Each row comes from the steps of one path. Every step used is in the known rows, and no mark comes twice. Write the path behind each row, first mark first.
Known rows
fuzom/gobop/lorot: [ 0.07  0.18  0.10  0.19 -0.19 -0.37  0.02  0.32  0.16 -0.16  0.05  0.18
 -0.01 -0.18 -0.02  0.23 -0.44  0.13 -0.04  0.08  0.03 -0.06]
pakos/lorot/gobop: [-0.03  0.28 -0.02  0.29  0.00 -0.13  0.26  0.25  0.11  0.04  0.27 -0.11
  0.10  0.17 -0.21  0.22 -0.45  0.04 -0.22 -0.13  0.26  0.31]
sazok/pakos/vedin/gobop/lorot: [-0.12 -0.42 -0.15  0.59  0.02 -0.55 -0.43  0.06  0.09  0.30  0.11 -0.14
  0.25 -0.07 -0.45 -0.06 -0.21 -0.16 -0.05  0.12  0.13  0.05]
fuzom/pakos/vedin/gobop/sazok: [-0.62 -0.30  0.06  0.30 -0.12 -0.42 -0.45 -0.30  0.02  0.04  0.07  0.11
  0.17  0.07  0.10 -0.21 -0.16  0.08  0.07  0.24  0.35  0.22]
sazok/pakos: [ 0.09 -0.21 -0.20  0.16  0.18 -0.08 -0.16 -0.01 -0.09  0.06 -0.21  0.06
 -0.02  0.18 -0.27 -0.09  0.15 -0.19 -0.05 -0.09 -0.27 -0.05]
fuzom/gobop/sazok/pakos: [-0.08 -0.19 -0.02  0.13  0.08 -0.44 -0.22  0.13  0.02 -0.35 -0.16  0.25
  0.05  0.09  0.09  0.15 -0.12  0.02 -0.02 -0.21 -0.27 -0.28]
sazok/pakos/vedin/gobop/fuzom: [-0.46 -0.46  0.07  0.49 -0.11 -0.26 -0.28  0.00  0.11  0.18  0.02 -0.14
  0.48  0.05 -0.22 -0.08  0.15 -0.13 -0.10  0.05  0.07 -0.05]
vedin/pakos/lorot: [ 0.09  0.08 -0.32  0.23  0.13 -0.08  0.31  0.04 -0.08  0.12  0.07  0.16
 -0.16  0.32 -0.40  0.17 -0.35  0.03 -0.03 -0.02  0.09  0.22]
lorot/gobop/sazok/pakos: [-0.10 -0.15 -0.07  0.21  0.20 -0.30 -0.26  0.03  0.06 -0.16 -0.07  0.08
  0.31  0.03 -0.08  0.14 -0.12 -0.13 -0.03 -0.04 -0.23 -0.03]
fuzom/pakos/sazok: [-0.26 -0.21 -0.14 -0.04  0.11  0.01  0.02 -0.22 -0.14  0.06  0.00  0.38
 -0.17  0.12  0.36 -0.09  0.14  0.09  0.16  0.28  0.04  0.36]
vedin/pakos/fuzom: [-0.26  0.06 -0.28  0.13  0.09 -0.16  0.38  0.01 -0.15 -0.21 -0.15  0.14
 -0.05  0.20 -0.52  0.24 -0.08 -0.17  0.22  0.01  0.06  0.08]
gobop/sazok/pakos: [ 0.03 -0.32 -0.22  0.03  0.37 -0.27 -0.32  0.00 -0.06 -0.18 -0.11  0.28
  0.10  0.02  0.02  0.02  0.11  0.04  0.11 -0.14 -0.36 -0.24]
lorot/gobop/sazok/pakos/vedin: [-0.28 -0.31 -0.15  0.38  0.14 -0.33 -0.40 -0.19  0.01  0.08  0.08 -0.21
  0.42 -0.03 -0.07 -0.04 -0.38 -0.23 -0.03  0.03  0.05  0.17]
pakos/lorot: [ 0.08  0.10 -0.12  0.18  0.12 -0.10  0.19  0.21 -0.01  0.04  0.17  0.12
 -0.11  0.15 -0.12  0.14 -0.25  0.17 -0.06 -0.23  0.10  0.09]
vedin/gobop: [-0.16 -0.01  0.19  0.13 -0.22 -0.22 -0.12  0.07  0.12  0.03  0.08 -0.15
  0.22  0.11 -0.17  0.16  0.09  0.04 -0.17  0.07  0.24 -0.08]
fuzom/pakos/vedin/gobop: [-0.53 -0.18  0.11  0.35 -0.30 -0.26 -0.25 -0.29 -0.01  0.27  0.04 -0.10
  0.01  0.27 -0.17 -0.30 -0.11 -0.11 -0.12  0.26  0.44  0.37]
gobop/lorot: [ 0.15 -0.01 -0.05  0.16  0.10 -0.23 -0.05  0.18  0.10  0.02  0.10  0.19
  0.02 -0.23 -0.12  0.08 -0.20  0.11  0.13  0.17 -0.12 -0.03]
vedin/pakos/fuzom/gobop: [-0.37  0.26 -0.11  0.24 -0.20 -0.30  0.50  0.12 -0.07 -0.40 -0.19  0.15
 -0.02  0.28 -0.43  0.33 -0.28 -0.15  0.09 -0.06  0.23  0.06]
lorot/gobop/sazok/pakos/fuzom: [-0.27 -0.09 -0.12  0.23  0.33 -0.51  0.03  0.16  0.02 -0.42 -0.08  0.21
  0.31  0.08 -0.31  0.29 -0.08 -0.09  0.16 -0.23 -0.14  0.01]
gobop/vedin: [-0.12 -0.13  0.15  0.16 -0.01 -0.24  0.14 -0.15 -0.20  0.14 -0.04 -0.22
  0.25  0.01 -0.02 -0.22 -0.21 -0.05  0.09 -0.03  0.20  0.12]
lorot/pakos: [ 0.00 -0.01 -0.21  0.08  0.06 -0.17 -0.02 -0.22  0.09  0.10 -0.16  0.06
  0.03  0.13 -0.27 -0.15  0.07 -0.09  0.07  0.01 -0.11 -0.07]
gobop/vedin/pakos/lorot: [-0.02  0.00 -0.17  0.39  0.10 -0.31  0.45 -0.10 -0.27  0.23  0.07 -0.07
  0.10  0.39 -0.44  0.02 -0.59 -0.09  0.12 -0.05  0.31  0.26]
vedin/pakos: [ 0.00 -0.02 -0.22  0.06 -0.03  0.01  0.10 -0.14 -0.03  0.06 -0.13  0.07
 -0.03  0.17 -0.29  0.07 -0.16 -0.18  0.02  0.22  0.01  0.07]

Write each row's path
[-0.21  0.05  0.33  0.23 -0.29 -0.34  0.24 -0.06 -0.15  0.00 -0.05 -0.22
  0.26  0.12  0.03 -0.07 -0.49 -0.05 -0.03 -0.10  0.30  0.07] : fuzom/gobop/vedin
[-0.24  0.06  0.15  0.34 -0.32 -0.31  0.33 -0.22 -0.21  0.03 -0.23 -0.18
  0.21  0.27 -0.24 -0.03 -0.62 -0.22 -0.02  0.15  0.34  0.13] : fuzom/gobop/vedin/pakos
[-0.01 -0.02 -0.15  0.35 -0.06 -0.62 -0.22  0.06  0.29  0.14  0.02  0.08
  0.26  0.01 -0.54  0.13 -0.09  0.06  0.04  0.22  0.02 -0.12] : vedin/gobop/lorot/pakos
[-0.26 -0.30 -0.07  0.31  0.02 -0.38 -0.32 -0.09 -0.06 -0.07 -0.08  0.04
  0.17  0.00  0.18 -0.06 -0.35 -0.07 -0.02 -0.19  0.02 -0.07] : fuzom/gobop/sazok/pakos/vedin
[-0.38 -0.16  0.12  0.34 -0.28 -0.24 -0.18 -0.14  0.03  0.29  0.25 -0.42
  0.31  0.03 -0.13 -0.05 -0.12 -0.07 -0.14  0.04  0.43  0.12] : pakos/vedin/gobop
[-0.43  0.02  0.16  0.38 -0.12 -0.23  0.08  0.26  0.17 -0.06  0.10  0.47
  0.05  0.34 -0.21  0.07  0.07  0.33 -0.10  0.07  0.22  0.14] : vedin/gobop/fuzom/pakos/lorot
[-0.30  0.10  0.27  0.16 -0.11  0.03  0.15  0.16  0.29 -0.15  0.03  0.01
  0.46 -0.12  0.02  0.17 -0.10  0.07 -0.05  0.16  0.02  0.09] : lorot/gobop/fuzom
[-0.03  0.26 -0.21  0.37 -0.01 -0.10  0.40  0.13  0.07  0.11  0.13 -0.05
  0.09  0.36 -0.51  0.31 -0.63 -0.13 -0.19  0.08  0.28  0.37] : vedin/pakos/lorot/gobop
[-0.30  0.31 -0.10  0.20 -0.12 -0.53  0.35  0.04  0.10 -0.33 -0.22  0.15
  0.05  0.26 -0.41  0.09 -0.08 -0.05  0.08 -0.23  0.09 -0.02] : lorot/pakos/fuzom/gobop
[-0.01 -0.04  0.10  0.28 -0.17 -0.45 -0.20  0.28  0.20  0.06  0.16  0.02
  0.22 -0.13 -0.28  0.28 -0.16  0.15  0.00  0.20  0.11 -0.10] : vedin/gobop/lorot
[ 0.18 -0.09 -0.35  0.32  0.33 -0.19  0.04  0.21 -0.10  0.08  0.07  0.18
 -0.18  0.29 -0.31  0.09 -0.04  0.01 -0.12 -0.31 -0.13  0.02] : sazok/pakos/lorot
[-0.41  0.16  0.14  0.05 -0.01 -0.50  0.21  0.27  0.00 -0.64  0.01  0.28
  0.17 -0.08  0.04  0.39 -0.23  0.24  0.19 -0.31  0.11 -0.19] : pakos/fuzom/gobop/sazok
[-0.16 -0.12 -0.23  0.21  0.28 -0.25  0.14  0.10 -0.15 -0.21 -0.19  0.19
 -0.11  0.19 -0.43  0.05  0.23 -0.20  0.12 -0.26 -0.19 -0.05] : sazok/pakos/fuzom
[-0.16 -0.52 -0.26  0.24  0.33 -0.30 -0.41 -0.22 -0.12  0.08  0.02  0.02
  0.17 -0.08  0.09 -0.17 -0.14 -0.07  0.13 -0.06 -0.13 -0.04] : gobop/sazok/pakos/vedin
[-0.18  0.28  0.07  0.23 -0.12 -0.52  0.32  0.46  0.06 -0.48  0.01  0.30
  0.04 -0.15 -0.26  0.32 -0.36  0.14  0.18 -0.15  0.11 -0.02] : pakos/fuzom/gobop/lorot
[-0.10 -0.24 -0.35  0.03  0.13  0.03  0.21 -0.20 -0.15  0.19  0.03  0.12
  0.11  0.06  0.10  0.22 -0.12  0.01  0.20  0.29  0.01  0.14] : vedin/pakos/sazok
[-0.34 -0.14  0.01  0.26 -0.20 -0.34  0.44 -0.23 -0.30  0.12 -0.01 -0.13
  0.37  0.16  0.17  0.14 -0.53 -0.04  0.16  0.21  0.33  0.20] : fuzom/gobop/vedin/pakos/sazok
[-0.38 -0.07  0.10  0.44 -0.05 -0.58  0.40  0.08 -0.32 -0.26 -0.26 -0.02
  0.21  0.33 -0.42 -0.01 -0.22 -0.22  0.13 -0.39  0.17  0.00] : sazok/pakos/fuzom/gobop/vedin
[-0.56 -0.11  0.27  0.17 -0.25 -0.14 -0.09  0.05  0.17 -0.13 -0.13  0.38
  0.18  0.15 -0.12 -0.04  0.26  0.15 -0.03  0.29  0.11  0.08] : vedin/gobop/fuzom/pakos
[-0.12  0.09 -0.10  0.16  0.11 -0.06  0.12  0.06 -0.05  0.06 -0.02  0.40
 -0.40  0.39 -0.17 -0.14 -0.18  0.12 -0.06 -0.08  0.10  0.34] : fuzom/pakos/lorot
[-0.18 -0.16 -0.29  0.25  0.01 -0.22 -0.16 -0.45  0.02  0.34 -0.03 -0.20
  0.13  0.02 -0.19 -0.35 -0.16 -0.19  0.07  0.01  0.08  0.19] : lorot/pakos/vedin
[-0.64 -0.32  0.17  0.08 -0.10 -0.14 -0.01 -0.01  0.11 -0.01  0.07  0.45
  0.28  0.00  0.29  0.12  0.36  0.40  0.14  0.41  0.12  0.12] : vedin/gobop/fuzom/pakos/sazok
[-0.20  0.25 -0.13  0.34 -0.09 -0.50  0.38  0.30  0.01 -0.39 -0.14  0.34
 -0.02  0.02 -0.58  0.42 -0.52 -0.05  0.23  0.10  0.11  0.07] : vedin/pakos/fuzom/gobop/lorot
[-0.17  0.08  0.10  0.06  0.04 -0.19 -0.13  0.06  0.14 -0.23  0.10  0.03
  0.42 -0.13  0.13  0.23 -0.33  0.09  0.04  0.06  0.05  0.06] : lorot/gobop/sazok
[-0.25  0.04  0.05  0.40 -0.22 -0.22  0.32 -0.28 -0.19  0.23 -0.11 -0.36
  0.42  0.29 -0.40 -0.02 -0.65 -0.36  0.00  0.29  0.36  0.40] : lorot/gobop/vedin/pakos
